Each row was made from one walk, in order. Every step used is in the known rows, and no mark comes twice. Write each row's walk.
In the rows, zero is written as 128.
Known rows:
n, f: [147 106 121 108 171 118 146  95 145 156 141 111 121 139 148 166 169 151
 132 185 117 129 132 139  94 127 131  99  78 139  96]
j, a, x, u: [160  69 165  86 149 129 195 146 127 130 158 108  96 161 116 151  99 179
  98 121  91 111  87  95 159 189 108  48 110 126 101]
j, a, f: [180  71 142  91 142  87 190 137 139 146 169 115 102 155 113 127 142 131
 123 102 107 108 112 105 122 173 102  79  89 117 144]
e, f, n, x, u: [111 124  79 124 112 145  92 134 155 138 139 157 130 123 151 208 125 161
  87 168 136 127  50 117  99 106 132 152  99 162  34]
e, t, a, f: [104 114 111 106 129 105 143 143 138 100 156 130 127 145 166  89 180 131
 157  69 151  91 130  66 115 150 143 133 116 116 125]
t, q: [ 98  84 110  99 130  81 177 104 142 132 124  88 160  94 141 118 122 138
 126 117 131 119  79 133 138 174 150  74 116 139 102]
t, a: [ 95  81 134 123 129  98 124  96 147 126 148 105 151 125 133 124 109 157
 155 137 148 120 129 109 102 157 157  87 130 142  99]
x, n, f, a: [165 126 118 139 171 136 154  65 149 171 171 127 121 126 173 240 129 173
 119 213 109 116 172 149 103 107 176  94  86 129  51]
y, n, f: [140  92 125 136 146 130 136 112 145 175 140 148 118 135 141 189 175 149
 156 170  84 126 146 138  81 129 154 168 101 133 133]
j, a, f, n, x: [178  65 120 103 129 100 163 125 152 157 152 184 108 151  70 175 136 138
 118 113 110 132 103 129 100 139  89 102  80 135 112]
q, t, a, f: [150 107 158 113 158  82 133 133 146 140 171  95 140 112 143 103 145 156
 123 101 152  98 136  78 121 176 123 111 149  97 143]
y, n, x: [129  72 126 139 110 152 107 136 152 181 125 170 137 124 120 192 153 135
 156 147  88 143  95 142  78 143 173 163 106 111 111]
q, t, a, f, n: [139 107 137 124 151  78 121 117 159 149 171 129 127 103 119 136 132 159
 114 113 162 105 141  89 122 160 113 139 161 124 128]
x, n: [130 103 121 122 142 123 153 118 141 172 152  95 143 133 168 195 104 135
  98 205 112 122  92 128 128 151 199 111 114 104  62]
b, t, e: [ 27  72 128 127 132  55 125 121 135 128 108 142 138 125 148  93 137 139
 150 142 146 130  84 150 126 124 192 146 128 113 176]
t, a, f: [111  86 142 104 119  89 129 115 140 119 166 115 144 142 133 118 145 139
 136 105 136  89 139  91 108 159 134 120 117 130 135]
j, a: [167  66 135 110 151  97 187 118 145 152 152 107 110 142 114 134 107 149
 141 133 117 138 103 124 115 172 129  47 102 129 107]
q, t, a: [137 106 150 130 167  90 130 116 153 147 155  88 144  98 143 110 112 171
 140 129 161 126 126  94 115 174 146  81 160 108 110]
b, t, e, f, n, x: [ 39  84  81 126 110  66  98 124 140 116 104 197 146 117 130 119 147 141
 143 136 161 137  67 148  96  72 173 190 109 137 149]
f, n, y: [ 93  76  98 142 153 115 128  88 148 166 139 165 114 123 122 213 102 137
 120 177 150 144 117 151  96 121 173 114 110 165  72]
q, t: [159 114 140 123 177 109 140 135 157 176 153  75 112  93 158 135 136 150
 119 153 147 128  96 113 134 180 146  99 147 100 104]
j, a, t: [171  72 148 106 141 100 195 128 130 126 155 101  81 165 110 119 109 158
 141 117 123 125 112 115 130 183  99  68 137  99 130]
n, f, a, x, u: [154 120 146 113 171 163 144  85 144 136 173 131  80 136 160 219 157 202
 114 159 106  91 170 129 137 132 115  92  89 158  73]
f, a, x, n: [159  95 129 117 143 155 155  91 146 153 190 118  86 116 154 220 119 159
 119 156 118  82 168 127 165 158 181 113 124 129  73]
u, x, n, f, a, j: [194 146 129 105 146 143 147 115 125 160 180 121  99 126 171 236 103 155
 109 186 107 125 191 140 107 135 197 120 116 127  35]
n, x, a, t: [130 106 162 123 114 179 117 127 128 136 112 121 126 155 122 183 113 190
 132 163 134 147  71 112 112 156 139  67 119  75  74]
a, x: [139  73 135  77 138 137 155 133 137 134 156  97  94 132 128 144 153 131
 121 134 121  94 114 114 161 181 143 124 118 128 117]
f, n, x, a, j: [102  95 126 146 108 178 125 107 147 152 121 156 110 133  86 239  82 171
 110 179 145 146  83 115 117 126 148  98 133 133  57]
q, t, a, x, u: [134 108 178 108 165 119 139 141 138 126 161  90 134 115 145 125 105 200
 100 117 137 101 111  66 153 190 127  84 166 105 103]
t, e, f, n: [ 86 123  73 114 108  65 113 115 154 111 127 145 130  99 150 138 142 121
 125 128 166 123  94 129 123 113 162 213 146 175 108]
e, t, b: [102 131  93 107 136  92 152 114 149 116 109 154 128 110 173 105 174 119
 177 119 149 134  97 104 120 142 150  94 140  97  90]

Which walk is each row?
[ 26  43 125 138 138  69 116  98 124 125 150 193 142 155 113 133 119 157
 142 129 156 107 141 120  83  96 166 119 103 132 174]  b, t, a, f, n, y
[122  97 158 132 114 193 139 128 128 137 118 114 127 149 115 198  96 172
 120 161 132 139  71  92 112 147 162  54 118  95  75]  n, x, a, j
[112  82 109 118 142 106 129 112 140 156 159 167 108 141 124 199 145 118
 101 139 136 110 126 129 105 128 143 149  97 149 115]  a, f, n, y
[ 92 108 141 108 115  78 140 124 131 101 121 108 107 139 146 108 140 133
 135 114 146 118 101 133 145 166 143 171 176 104 143]  a, t, e
[109 104 144 123 130 161 103 137 148 158 120 135 149 139 151 197 118 169
  94 173 104 146  38 132 102 147 146  81  89 118  36]  n, x, u
[143 144 118 111 152  65 132 146 147 125 137  91 136  81 182  90 154 138
 122 108 169 123  88  97 132 149 160 165 166 113 134]  q, t, e, f
[112 107 135 102 118  80 142  97 135 107 121 129 111 133 138 121 141 138
 156 142 139 123 111 125 131 165 108 107 179  79 122]  a, t, b
[ 93 101 114 139 125 150  93 116 166 170 123 176 130 125 118 238 100 168
  87 191 120 151  53 150 109 126 135 121 107 155  21]  f, n, x, u
[ 87  95 137 123 106 116  92 116 152 127 148 182 157 146 109 188 116 171
  97 128 126 112 102 105  96 128 113 130 112 148  73]  t, a, f, n, x, u
[169 129 128 136 163 139 159  73 137 148 173 122  98 146 170 228 130 179
 120 198 112 105 177 143 116 117 153 112 115 106  70]  x, n, f, a, t
[107 132 102 133 107  97 142 105 142  83 160 112  96 101 176 136 137 131
 143  84 167  87 138 102 137 124 172 177 167 160 132]  t, e, f, a, j
[108  90 146 150 109 168  97 152 148 179 122 168 145 136 142 217 129 166
 120 159  73 140  63 130  88 146 168 150 110 114  79]  y, n, x, u
[135 126  88 114 113 107 156  97 136  87 174  90  95  98 178 129 140 164
 144  81 163  74 135 107 141 151 124 122 145 142 110]  e, f, a, t, q
[126 101 150 126 123 178 108 119 142 160 109 128 151 131 125 197 113 181
 131 178 130 159  65 118 100 145 165  48  88 102  56]  n, x, a
[127 165 122  91  85 112  86 157 119 109 128 128 108 114 152 166  95 173
 121 136 165 147 115 112 135 156 172 183 174 129  68]  u, x, a, t, e, f, n
[154 126 120 124 156 110 191  62 129 130 157 118 130 126 164 202 119 185
 116 164 112 104 167 145 125 124 146  87 117 112  77]  x, n, f, a, t, q
[119  95 104 109 123 103 126 120 158 161 166 143  94 130 121 186 160 116
  99 142 131  95 115 127 134 148 120 179 114 149 115]  a, f, n
[145 118 123 118 157 108 173  58 140 114 154 120 100 118 147 163 153 188
 150 121 134 102 178 149 119 136 100  86 116 139 108]  n, f, a, t, q
[147 124 139 114 164  69 138 105 157 156 125 119 141  78 151 122 139 145
 144 151 151 143 104 114 125 167 129  72 172  79 109]  q, t, b
[114 137  95 126 115  84 117  97 154 104 153 124 117  90 185 134 152 140
 152 102 165 105 133 126 125 122 176 170 140 166 113]  t, e, f, a
[ 99 143 143 116 100 120 128 134 115  83 119  88 121 142 165 128 118 182
 132 126 164 117  85  80 144 152 155 135 170  96 123]  x, a, t, e, f
[ 94 114  83 102 139  97 188 131 140 113 117 107 140 103 173  90 161 128
 148  81 147 118  75 104 141 164 158  90 117 124  94]  e, t, q
[153 115 120 114 168 121 163  98 135 167 147 111 146 148 165 206 133 152
 101 225  97 128 124 136 100 116 173 104  83 111  64]  x, n, f
[ 77 133  91 121 102  96  91 130 153 110 108 177 155 113 153 172 127 152
  95 137 143 138  48 127 108  99 153 189 128 165  65]  t, e, f, n, x, u
[175 103 130 104 171 148 152  70 148 138 176 132  74 126 140 195 178 174
 146 149 119  94 198 139 128 130 121 105  86 157 101]  n, f, a, x
[136 109 132 141 132 139 129  87 152 135 179 106  56 122 155 178 131 167
 153 129 149  94 162 138 143 167 132 118 154 126  97]  f, a, t
[ 95  83 118 117 113  84 115  99 154 128 166 150 133 130 106 154 131 141
 127 119 148  96 145 106 111 142 122 154 129 158 117]  t, a, f, n
